Known rows, with every step that occurs:
makun > zofe: 0.09,-1.63,0.62,-0.97,-3.21,0.35,-0.54,0.63,0.77,1.44,-1.32,1.56,2.15,0.22,0.03,0.58,0.21,-0.76,1.61
bodup > makun > zofe > bizi: -3.01,-2.38,0.97,-0.19,-2.28,0.28,-1.74,0.67,0.81,0.63,-4.92,3.27,4.18,2.20,2.37,-1.84,0.62,1.42,1.05
bodup > zegu > zofe: -1.91,0.13,-0.81,-2.03,0.75,4.12,-3.76,0.96,2.76,-1.22,2.30,-4.95,2.54,-0.95,0.34,0.77,-0.52,3.02,-2.67
bizi > zofe > zegu > bodup: -0.17,-4.37,-3.27,-3.35,-0.38,1.38,-2.56,-0.88,3.68,1.42,0.53,-3.61,3.19,1.72,0.62,-0.72,-1.18,-1.89,2.84
talis > bodup: 0.82,-1.20,0.51,-0.66,0.29,-0.83,2.15,0.15,-1.71,0.20,-0.19,1.57,0.61,-1.28,0.28,-1.31,-1.28,-0.36,0.90
bizi > zofe > makun > bodup > zegu: -1.05,-6.31,-0.22,-4.01,-4.76,3.32,-3.31,0.27,3.85,-0.55,-0.71,-4.14,3.48,1.29,-0.90,-1.69,-2.37,2.33,2.09
talis > zofe > makun > bodup: 0.07,-3.86,1.21,-1.37,-5.69,0.21,2.19,-0.09,0.10,-0.75,-2.04,0.52,1.49,-0.47,-0.25,-4.27,-0.34,0.39,3.79
zofe > zegu > bodup: -0.25,-3.37,-2.12,0.08,0.26,-1.59,-1.07,-0.74,4.28,1.19,-0.51,-1.06,1.21,-0.48,0.51,-0.79,-1.24,-1.88,2.25
bizi > zofe > makun > bodup: 0.67,-6.26,-0.19,-3.75,-4.33,1.69,-1.22,-0.93,0.51,-0.23,-2.52,-1.63,2.39,1.68,0.06,-1.84,-1.98,0.64,3.47
zofe > zegu: -1.31,-1.19,-1.71,1.14,-0.13,-0.92,1.53,-0.17,1.47,0.50,0.29,0.01,1.42,0.39,0.84,-1.03,-0.30,-1.56,1.35
zegu > bodup > talis > zofe: 1.15,-0.99,-0.02,-1.74,-0.83,1.42,0.98,1.47,3.66,-0.01,1.78,-0.46,1.88,-0.96,-1.43,-2.75,3.21,-0.14,1.48
makun > bodup > talis > zofe: 0.72,-1.86,0.25,-0.98,-3.77,2.07,4.38,1.81,3.20,-1.56,1.69,2.37,2.68,-1.79,-0.10,-4.12,2.46,2.17,1.89
bodup > talis > zofe: 0.15,1.10,0.18,-0.55,-1.33,2.24,3.74,1.86,0.94,-0.70,2.68,0.66,2.20,-0.22,-1.27,-3.28,3.94,-0.10,0.55
zegu > zofe > makun: -0.33,-2.60,0.46,-1.66,0.27,1.37,-1.84,-0.95,-1.93,0.02,-2.18,-3.22,1.08,0.30,-0.19,-0.30,-0.25,-0.18,0.59
makun > bodup > zegu > zofe: -1.28,-2.98,-0.90,-2.51,-1.76,4.05,-3.23,0.71,5.17,-2.21,1.26,-2.99,2.88,-2.47,1.36,-0.28,-1.74,5.37,-1.44
makun > bodup: 0.62,-2.92,-0.05,-0.57,-2.40,-0.12,0.47,-0.18,2.46,-0.95,-0.91,1.75,0.57,-1.50,1.05,-0.85,-1.33,2.19,1.24
zofe > zegu > bodup > talis: 0.03,-3.66,-1.93,0.64,1.21,-0.79,0.59,0.37,6.12,0.77,0.76,-0.21,2.00,-0.53,-0.27,-1.31,1.00,-1.41,2.03
makun > bodup > talis > zofe > bizi: 0.20,-2.30,-0.72,-0.64,-3.83,0.53,3.08,1.84,3.79,-1.92,0.50,2.19,4.45,1.42,2.24,-5.06,2.22,2.97,2.57
bizi > zofe: 0.15,-1.22,-1.46,-3.33,-0.84,3.00,-1.52,-0.15,-0.42,0.37,1.06,-2.60,1.92,2.08,-0.04,0.02,-0.01,-0.08,0.55
zegu > zofe > makun > bodup > talis: 0.54,-6.07,0.38,-1.60,-1.30,2.12,0.50,-0.10,2.23,-1.03,-2.07,-0.35,2.51,-1.36,0.16,-1.97,0.41,2.34,1.66

Rows:
0.17,-5.45,-1.30,-0.46,-2.14,-0.43,0.10,1.03,6.88,2.43,-0.71,1.43,4.24,-0.43,-0.02,-0.91,1.15,-2.10,3.66  makun > zofe > zegu > bodup > talis
-1.21,-3.60,0.81,-2.59,-0.12,2.14,-1.65,0.39,-0.54,-0.37,-0.59,-4.18,2.58,-1.19,-0.67,-1.57,-2.34,1.11,-0.01  talis > bodup > zegu > zofe > makun
-1.13,-0.13,-1.74,0.57,-1.42,1.38,5.18,1.88,2.26,-0.12,2.89,0.71,3.44,0.44,-0.43,-4.26,3.42,-1.54,2.15  bodup > talis > zofe > zegu
-1.71,-3.41,-1.74,-1.94,-1.55,2.59,-4.61,0.84,5.68,-2.38,0.13,-3.26,4.75,0.67,3.58,-1.10,-1.74,6.06,-0.57  makun > bodup > zegu > zofe > bizi
-0.43,-2.32,-0.26,-0.37,-3.14,-1.20,-1.69,0.82,1.33,1.32,-2.59,1.18,3.86,3.35,2.40,-0.29,0.09,-0.09,2.53  makun > zofe > bizi
-3.00,-4.37,0.66,-0.46,-2.25,0.29,3.13,0.52,-0.05,1.38,-3.60,5.23,4.35,-1.86,1.19,-3.27,-1.09,-1.34,2.57  talis > bodup > makun > zofe > zegu
-0.71,-0.79,-1.58,-1.22,1.28,0.84,-3.00,-0.17,0.05,-0.70,-0.78,-2.80,3.19,2.47,3.24,-0.28,0.07,2.15,-0.53  zegu > zofe > bizi
0.08,-5.59,0.42,-2.15,-2.36,1.22,-1.41,-1.06,0.49,-0.84,-3.26,-1.60,1.67,-1.34,1.01,-1.30,-1.75,2.05,1.80  zegu > zofe > makun > bodup
-0.67,-1.79,-1.87,-0.92,-2.01,-0.11,0.64,0.23,3.23,0.53,1.03,-1.61,2.47,-0.26,0.19,-3.22,0.28,-2.22,2.94  talis > zofe > zegu > bodup
-1.30,-2.33,-3.07,-2.23,-0.87,2.21,0.08,-0.30,1.05,0.90,1.33,-2.40,3.47,2.53,0.90,-1.02,-0.46,-1.58,2.09  bizi > zofe > zegu
-2.97,-3.40,-0.93,0.20,1.05,-0.23,-1.22,-1.08,3.58,0.31,-2.70,1.06,1.43,-1.68,0.98,-2.06,-0.72,-0.61,0.79  zofe > zegu > bodup > makun
-1.74,-1.37,1.85,-0.51,1.09,0.69,2.23,-0.07,-2.10,-0.44,-2.45,3.69,0.82,-2.54,0.45,-2.83,-0.79,0.96,-0.49  talis > bodup > makun
0.72,-3.31,-0.09,0.04,-1.55,0.57,2.26,0.89,4.18,-1.20,0.16,2.80,1.67,-1.81,0.43,-1.62,0.71,2.51,1.17  makun > bodup > talis
-1.43,-1.70,-1.00,-2.31,1.19,1.74,-2.83,1.08,1.52,-1.07,0.92,-3.66,4.78,0.90,2.72,-1.37,-1.67,3.49,-0.89  talis > bodup > zegu > zofe > bizi
-1.39,-2.91,-1.02,0.05,-3.43,-0.37,0.88,0.54,2.30,1.84,-1.01,1.40,3.58,0.69,0.89,-0.35,-0.30,-2.12,3.06  makun > zofe > zegu
-1.08,-5.15,1.10,-0.60,-3.93,0.38,-1.80,0.30,4.03,-1.05,-1.48,-1.64,1.31,-0.89,-0.82,-1.78,-2.31,2.32,1.44  zofe > makun > bodup > zegu
0.29,-4.75,-3.31,-3.02,0.37,2.14,-0.74,0.35,5.52,1.25,1.68,-2.63,4.19,1.48,0.00,-1.35,1.04,-1.61,2.76  bizi > zofe > zegu > bodup > talis
0.83,-6.82,-0.23,-3.33,-3.44,2.47,0.70,0.02,2.37,-0.19,-1.33,-0.67,3.26,1.33,-0.72,-2.63,0.43,0.97,3.35  bizi > zofe > makun > bodup > talis
-1.46,-2.28,0.95,-0.83,1.18,0.62,-2.71,-0.65,2.19,0.15,-2.97,1.08,0.11,-2.24,0.08,-0.99,-0.14,1.00,-0.52  zegu > bodup > makun
